Every row comes from one small tree of marks. The marks that hang from a mark follow it in brackets, in alphabetical order. Every link used is in the known rows. Which tree was each row made from?
Known rows
rutuk[kozofo[nobapam[sabi[vinu zokala]]]]: [ 2.17  1.22 -1.21  3.64 -0.61 -4.40  1.89  5.38  2.63  1.53  0.35 -0.67
  1.24 -0.63 -0.51 -3.24  0.96]
pudof[lofa sabi[vinu zokala]]: [ 0.19  2.25 -0.77  2.12  0.57 -1.38 -0.15  4.43  3.15  0.74  0.79 -1.71
  1.11 -0.12 -0.02  0.46  0.40]
rutuk[kozofo[nobapam[sabi[zokala]]]]: [ 0.60  0.72  0.15  3.16 -0.72 -4.65  1.01  4.05  1.37  1.14 -0.30 -0.28
  2.73 -1.18  0.62 -3.62  0.75]
zokala[sabi[nobapam[kozofo] vinu[rusep]]]: [ 4.24 -2.00  0.25  1.67 -1.21 -3.89  2.75  3.88  2.27  3.18 -0.53  0.16
 -2.62 -0.79 -1.15 -0.74  0.53]
pudof[lofa]: [-2.11 -0.17  0.24 -1.45  0.23  1.53 -1.52  1.39  0.46  0.48  0.40 -0.66
  1.08 -0.01  1.12 -0.01  0.48]
kozofo[nobapam[sabi[zokala]] rutuk]: [ 0.60  0.51 -0.14  2.77 -0.60 -3.18  2.95  3.67 -0.66  2.81 -1.35  0.04
  2.34 -0.71 -0.59 -2.67  0.41]
nobapam[sabi[vinu[rusep]]]: [ 3.00 -1.97 -1.48  1.07 -1.45 -2.59  2.07  2.15  0.29  0.53  0.30 -0.26
 -1.53 -0.94 -0.10 -1.63  0.02]
vinu[rusep sabi[nobapam[kozofo]]]: [ 3.24 -2.33  1.12  0.12 -1.54 -5.20  0.45  3.47  0.75  2.28  0.59  0.97
 -0.97 -1.62  0.65 -3.46  0.96]
zokala[sabi[nobapam[kozofo[rutuk]] vinu[rusep]]]: [ 4.18 -1.84  1.19  1.30 -0.70 -4.46  4.50  4.77  0.60  4.15 -0.90  0.84
 -1.41 -1.23 -2.31 -0.94  0.21]
sabi[nobapam[kozofo[rutuk]] zokala]: [ 2.21 -0.01 -0.07  2.33  0.19 -3.63  2.74  4.11  0.72  2.40 -1.15  0.27
  2.00 -1.87  0.14 -2.68  0.24]
kozofo[nobapam[sabi[vinu[rusep] zokala]] rutuk]: [ 3.76 -0.53 -0.95  3.17 -0.80 -3.37  3.97  4.54 -0.44  3.31 -0.76 -0.03
  0.99 -1.06 -1.68 -3.52  0.46]
nobapam[kozofo]: [ 0.54 -1.10  0.28  0.36  0.17 -2.01  1.30  1.77  0.72 -1.27 -0.59 -0.16
 -0.47 -0.40  0.86 -0.42 -0.34]
pudof[lofa sabi[nobapam[kozofo[rutuk]] vinu[rusep] zokala]]: [ 3.99  0.01  0.02  2.09  0.25 -4.49  2.73  7.08  1.79  3.21 -0.21 -0.43
  1.87 -2.72 -0.61 -2.44  0.43]
nobapam[kozofo[rutuk] sabi]: [ 0.40 -2.04  0.52  0.70 -0.46 -5.19  4.00  3.87 -1.00 -0.31 -1.10  0.29
  0.60 -1.60  0.50 -1.38 -0.78]
zokala[sabi[vinu]]: [ 0.50  0.37  0.43  1.27 -0.34 -1.29  1.61  2.22  1.98  1.67  0.09 -0.48
 -2.08  1.39 -1.57  2.03  0.22]
sabi[vinu zokala]: [ 1.75  1.30 -1.70  2.71  0.33 -0.60  0.83  2.29  2.42  0.48  0.37 -1.19
 -0.03  0.57 -0.18 -0.51  0.38]
sabi[nobapam[kozofo[rutuk]] vinu[rusep] zokala]: [ 5.47 -0.92 -0.73  2.76 -0.10 -3.63  3.80  4.87  1.01  2.88 -0.71  0.22
  0.66 -2.08 -0.89 -3.47  0.37]

Which tree is each row?
[ 2.08  0.99 -1.37  3.36 -0.33 -3.04  3.94  5.04  0.39  2.98 -0.70 -0.28
  0.90 -0.31 -1.74 -2.19  0.67]
kozofo[nobapam[sabi[vinu zokala]] rutuk]
[ 0.68 -1.15  0.13  2.90 -0.39 -5.90  3.88  4.91  0.24 -0.10 -1.41 -0.57
  2.01 -1.49  1.32 -2.49 -0.61]
nobapam[kozofo[rutuk] sabi[zokala]]
[ 1.55 -0.88  1.62 -0.13 -0.47 -5.36  2.17  4.87 -0.12  2.81  0.30  1.47
  0.22 -1.34 -0.60 -2.54  0.56]
vinu[sabi[nobapam[kozofo[rutuk]]]]
[ 4.49 -0.77 -1.58  0.54 -0.94 -0.27  0.99  1.26  0.70  3.02  0.53  0.63
 -1.65 -1.41 -1.34 -1.87  0.78]
sabi[nobapam vinu[rusep]]
[ 1.95  0.52 -0.48  1.47 -0.84 -1.44  1.41  2.59  2.37  4.21  0.16  0.26
 -2.16  0.25 -2.00  0.95  1.09]
zokala[sabi[nobapam vinu]]
[ 1.80  0.33 -0.79  1.35 -0.72 -3.63  2.11  4.51  1.28  1.30  0.72  0.29
 -0.27 -0.68 -1.40 -2.31  0.84]
rutuk[kozofo[nobapam[sabi[vinu]]]]
[ 2.15 -0.69 -1.06  3.37 -0.19 -5.65  4.96  6.17  1.40  0.11 -0.75 -0.86
  0.51 -0.96  0.30 -1.94 -0.49]
nobapam[kozofo[rutuk] sabi[vinu zokala]]
[ 3.62 -0.79  0.01  1.30 -1.47 -1.77  1.53  2.10  1.56  4.50 -0.04  0.44
 -2.17 -0.39 -1.94 -0.29  0.80]
zokala[sabi[nobapam vinu[rusep]]]
[ 3.72 -0.51 -1.84  3.45 -1.33 -2.80  2.16  3.69  1.24  2.38 -0.37 -0.63
 -0.36 -0.61 -0.47 -3.15  0.86]
kozofo[nobapam[sabi[vinu[rusep] zokala]]]
[ 3.24 -0.49 -1.71  1.00 -0.26 -1.96  2.19  3.40  2.24  1.44  0.15  0.24
 -2.04 -1.04 -0.68 -0.98  0.66]
sabi[nobapam[kozofo] vinu]
[ 1.01 -0.79  2.00  0.94 -0.37 -4.26  3.57  3.95  0.24  3.57 -1.47  0.89
  0.10 -0.98 -1.27 -0.21  0.15]
zokala[sabi[nobapam[kozofo[rutuk]]]]
[ 2.40 -0.53 -0.15  1.78 -0.64 -3.40  2.70  4.40  3.09  2.96 -0.42 -0.02
 -2.65 -0.17 -1.18  0.54  0.63]
zokala[sabi[nobapam[kozofo] vinu]]
[ 5.39 -0.98 -1.73  3.03 -0.61 -3.09  2.07  4.13  2.83  2.06 -0.29 -0.48
 -0.61 -1.67  0.23 -3.30  0.66]
sabi[nobapam[kozofo] vinu[rusep] zokala]
[ 2.97 -0.39  0.36  1.86 -1.55 -3.93 -1.00  2.79  1.33  3.67  0.76  0.35
  0.93 -1.17  0.63 -4.05  1.33]
vinu[rusep sabi[nobapam zokala]]
[ 3.83 -0.24 -0.80  3.41 -1.10 -4.77  2.07  5.00  1.77  1.74  0.29 -0.37
  1.22 -1.32 -0.42 -4.43  0.84]
rutuk[kozofo[nobapam[sabi[vinu[rusep] zokala]]]]
[ 3.62 -1.43  1.63  1.90 -0.91 -6.53  2.02  5.39  0.24  3.31 -0.16  0.74
  1.68 -2.07  0.34 -4.65  0.70]
vinu[rusep sabi[nobapam[kozofo[rutuk]] zokala]]
[ 2.45 -1.10  0.82  0.98 -0.81 -1.61  1.63  1.68  1.18  1.93 -0.01 -0.29
 -1.95  0.75 -1.44  0.72  0.22]
zokala[sabi[vinu[rusep]]]
[ 0.32 -0.20  0.47  0.96 -0.93 -3.86  1.04  3.08  0.15  1.08 -0.10  0.69
  1.22 -1.16 -0.29 -2.77  0.63]
rutuk[kozofo[nobapam[sabi]]]
[ 3.68 -2.96 -0.25  1.06 -0.84 -5.19  5.13  4.72 -0.68  0.21 -0.52  0.12
 -0.95 -1.72 -0.48 -2.31 -0.59]
nobapam[kozofo[rutuk] sabi[vinu[rusep]]]
[ 1.57 -0.71  1.16  1.62 -0.99 -3.88 -0.89  2.25  0.89  1.22  0.72 -0.38
  1.14 -0.01  1.17 -2.92  0.53]
vinu[rusep sabi[zokala]]
[ 3.64  0.54 -1.25  2.89  0.50 -3.34  3.76  5.48  1.84  2.51 -0.51 -0.04
  0.56 -1.35 -1.00 -2.28  0.53]
sabi[nobapam[kozofo[rutuk]] vinu zokala]
[ 2.05 -0.10 -0.84  2.88 -0.26 -2.99  1.03  3.20  2.32  1.47 -0.75 -0.26
  0.85 -1.50  1.21 -2.50  0.52]
sabi[nobapam[kozofo] zokala]
[ 5.14 -1.74 -0.28  0.52 -0.24 -2.90  3.97  3.91 -0.14  2.65 -0.30  1.07
 -0.84 -2.13 -1.77 -2.56  0.29]
sabi[nobapam[kozofo[rutuk]] vinu[rusep]]
